Each row was made from one walk, in order. Every step used is in the known rows, and no mark comes twice. Write each row's walk.
Known rows:
nase -> naro -> kovon -> sesir: [-0.04  0.28 -0.11 -0.33  0.23  0.07 -0.03  0.03  0.01  0.03  0.29 -0.18
  0.32 -0.28 -0.01  0.17 -0.19 -0.60  0.06  0.21]
sesir -> kovon -> naro -> zunonuf: [ 0.27  0.02 -0.35  0.13 -0.25 -0.35 -0.08 -0.09 -0.32 -0.23 -0.19  0.18
  0.45  0.08 -0.02  0.11  0.00 -0.30  0.29 -0.21]
naro -> fusozik -> zazu -> nase: [ 0.06 -0.19  0.20  0.19 -0.64  0.28 -0.30 -0.24  0.13  0.28  0.06 -0.36
  0.05 -0.02 -0.20 -0.04 -0.11  0.16  0.41 -0.20]
fodep -> fusozik -> naro -> kovon: [ 0.36 -0.10  0.04  0.22 -0.13  0.00  0.11 -0.36 -0.03  0.21 -0.27 -0.27
  0.31 -0.06  0.01  0.34 -0.13 -0.55 -0.11 -0.25]
fodep -> fusozik -> naro -> nase: [ 0.32 -0.18  0.08  0.21 -0.36 -0.01  0.09 -0.41  0.03  0.23 -0.19 -0.17
  0.18 -0.03  0.18  0.24 -0.08 -0.44 -0.12 -0.08]
sesir -> fusozik -> naro: [ 0.36 -0.43  0.09  0.15 -0.26  0.36 -0.02 -0.02  0.02  0.16 -0.16  0.05
 -0.04 -0.04  0.07  0.12  0.09 -0.06  0.01 -0.07]
sesir -> kovon: [ 0.24 -0.08 -0.29  0.46 -0.15 -0.30 -0.16 -0.20 -0.29  0.00  0.00  0.17
  0.33 -0.01 -0.04  0.15  0.10 -0.05  0.31 -0.10]
zazu -> fusozik: [ 0.13 -0.13  0.05 -0.18 -0.19  0.15  0.03  0.09 -0.04  0.01  0.12  0.09
  0.06 -0.23  0.10  0.19  0.00 -0.28 -0.05  0.21]
fusozik -> zazu -> nase -> naro: [-0.23 -0.20 -0.24 -0.01 -0.37  0.31 -0.28 -0.09 -0.04  0.14  0.01 -0.53
 -0.33 -0.24 -0.09 -0.02 -0.20  0.25  0.26  0.19]
fodep -> fusozik -> zazu: [ 0.16 -0.05  0.17  0.31 -0.31  0.11 -0.01 -0.52 -0.03  0.14 -0.27 -0.50
 -0.09 -0.08  0.04  0.30 -0.28  0.05 -0.01 -0.24]
nase -> zazu -> fusozik -> naro: [ 0.03 -0.48 -0.06  0.17 -0.34  0.00 -0.08  0.15  0.15  0.10  0.24 -0.06
  0.11 -0.10 -0.01  0.12 -0.03 -0.34 -0.16  0.21]
fodep -> fusozik -> naro: [ 0.41 -0.23  0.05  0.18 -0.23  0.06  0.12 -0.40 -0.08  0.23 -0.30 -0.25
  0.12 -0.07  0.03  0.35 -0.08 -0.41 -0.08 -0.13]
nase -> zazu: [-0.09 -0.27  0.08  0.27 -0.25 -0.17 -0.25  0.00  0.15  0.09  0.24 -0.05
  0.19  0.01 -0.05  0.09 -0.09 -0.12 -0.12 -0.08]
kovon -> sesir -> fusozik -> naro -> nase: [ 0.34 -0.31  0.21  0.07 -0.03  0.29  0.16 -0.04  0.17  0.30  0.25  0.08
 -0.07  0.03  0.13  0.04  0.01  0.00 -0.02  0.01]
zazu -> nase -> naro -> kovon: [-0.28 -0.10 -0.28 -0.29 -0.04  0.16 -0.05  0.07 -0.03  0.12  0.12 -0.29
  0.10 -0.32 -0.04  0.09  0.02 -0.25  0.09  0.14]
zazu -> fusozik -> naro -> kovon -> sesir: [ 0.28 -0.20 -0.10 -0.15 -0.07  0.18  0.10  0.20  0.02  0.16  0.16  0.05
  0.20 -0.19  0.00  0.17 -0.02 -0.58 -0.03  0.24]
kovon -> sesir -> fusozik -> zazu -> nase -> naro -> zunonuf: [ 0.14 -0.27  0.14 -0.02  0.00  0.44  0.16  0.03  0.09  0.19  0.20 -0.30
 -0.30 -0.12 -0.01  0.08 -0.15  0.26  0.17 -0.03]
kovon -> sesir -> fusozik: [ 0.28 -0.20  0.31  0.04  0.12  0.29  0.18 -0.07  0.12  0.23  0.23  0.03
 -0.10  0.00  0.06  0.14 -0.01  0.16 -0.04 -0.13]
kovon -> naro -> nase -> zazu: [-0.16  0.08  0.03 -0.25 -0.48 -0.20 -0.16 -0.11  0.22 -0.14  0.06  0.13
  0.35  0.17  0.29 -0.12 -0.07 -0.41 -0.31 -0.04]
fusozik -> zazu: [ 0.01 -0.06  0.01  0.19 -0.37  0.14 -0.40 -0.16 -0.02  0.11 -0.04 -0.27
 -0.15 -0.07 -0.08  0.01 -0.29  0.23  0.22 -0.03]
zazu -> nase: [-0.13 -0.33 -0.11 -0.09 -0.21  0.13 -0.10  0.00 -0.04  0.22  0.03 -0.11
 -0.05 -0.15 -0.05  0.07  0.10  0.10  0.08 -0.03]

Which walk is each row?
[-0.01 -0.38 -0.07  0.20 -0.27 -0.05 -0.08  0.18  0.19  0.10  0.27 -0.08
  0.25 -0.09 -0.03  0.11 -0.06 -0.44 -0.17  0.13] => nase -> zazu -> fusozik -> naro -> kovon
[-0.22 -0.14  0.14  0.16 -0.49 -0.18 -0.16  0.02  0.33  0.04  0.45  0.15
  0.26 -0.01  0.33 -0.10 -0.06 -0.26 -0.20  0.16] => naro -> nase -> zazu -> fusozik
[-0.16  0.05  0.02 -0.30 -0.49 -0.15 -0.07 -0.06  0.23 -0.17  0.10  0.13
  0.31  0.12  0.33 -0.10 -0.06 -0.45 -0.34  0.06] => kovon -> naro -> nase -> zazu -> fusozik
[-0.09 -0.33  0.07  0.16 -0.29 -0.05 -0.07  0.11  0.17  0.03  0.30 -0.05
  0.12 -0.11  0.03  0.14 -0.05 -0.20 -0.20  0.11] => nase -> zazu -> fusozik
[ 0.30 -0.32 -0.12 -0.16 -0.28  0.21  0.02  0.15 -0.07  0.12  0.04  0.08
  0.05 -0.22  0.04  0.17  0.05 -0.47  0.00  0.35] => zazu -> fusozik -> naro
[-0.24 -0.11 -0.25 -0.31  0.06  0.19  0.04  0.07  0.00  0.17  0.21 -0.30
  0.06 -0.30 -0.05  0.09  0.01 -0.21  0.08  0.16] => zazu -> nase -> naro -> kovon -> sesir
[ 0.06 -0.04 -0.34  0.24 -0.40 -0.37 -0.02 -0.17 -0.09 -0.19  0.07  0.20
  0.42  0.10  0.22  0.00  0.10 -0.28  0.02  0.00] => sesir -> kovon -> naro -> nase -> zazu -> fusozik
[ 0.24  0.02 -0.26  0.28 -0.45 -0.20 -0.14 -0.33 -0.19 -0.10 -0.14  0.00
  0.37  0.12 -0.05  0.03  0.03 -0.12  0.33 -0.21] => sesir -> kovon -> naro -> fusozik -> zazu
[ 0.02  0.10 -0.01 -0.18 -0.38  0.25 -0.24 -0.18  0.01  0.07  0.13 -0.38
  0.10 -0.26 -0.08  0.08 -0.18 -0.32  0.36  0.24] => nase -> naro -> fusozik -> zazu
[ 0.24 -0.19 -0.13 -0.13 -0.17  0.16  0.01  0.19 -0.01  0.09  0.07  0.06
  0.25 -0.21  0.01  0.16 -0.01 -0.61 -0.03  0.23] => zazu -> fusozik -> naro -> kovon
[-0.05 -0.35  0.03  0.14 -0.32  0.53 -0.05 -0.09  0.06  0.08 -0.09 -0.38
 -0.36 -0.17  0.08  0.04 -0.05  0.42  0.10 -0.05] => sesir -> fusozik -> zazu -> nase -> naro
[ 0.04  0.01  0.06 -0.29 -0.60  0.18 -0.17 -0.24  0.08  0.00 -0.17 -0.22
  0.16  0.10 -0.04 -0.06 -0.09 -0.16  0.09 -0.19] => kovon -> naro -> fusozik -> zazu -> nase
[ 0.09  0.22  0.13  0.01  0.27 -0.07 -0.06  0.01  0.13  0.17  0.27  0.02
  0.47 -0.02 -0.08  0.11 -0.19 -0.36 -0.01 -0.27] => naro -> kovon -> sesir
[ 0.40 -0.34  0.19  0.05  0.06  0.34  0.17 -0.03  0.10  0.30  0.17  0.02
 -0.11  0.01  0.02  0.11  0.01  0.03  0.01 -0.03] => kovon -> sesir -> fusozik -> naro
[-0.22 -0.10  0.15  0.24 -0.47 -0.26 -0.28 -0.06  0.33  0.08  0.40  0.15
  0.31  0.08  0.28 -0.14 -0.09 -0.20 -0.15  0.03] => naro -> nase -> zazu
[ 0.12 -0.36 -0.11  0.19 -0.49 -0.11 -0.27  0.02  0.17  0.24  0.18  0.12
  0.25  0.04  0.10 -0.10 -0.02 -0.46 -0.02  0.20] => fusozik -> naro -> nase -> zazu
[-0.06  0.19  0.03 -0.39 -0.42 -0.13 -0.14 -0.15  0.11 -0.14 -0.04  0.20
  0.33  0.13  0.31 -0.10 -0.06 -0.43 -0.22 -0.02] => kovon -> naro -> nase
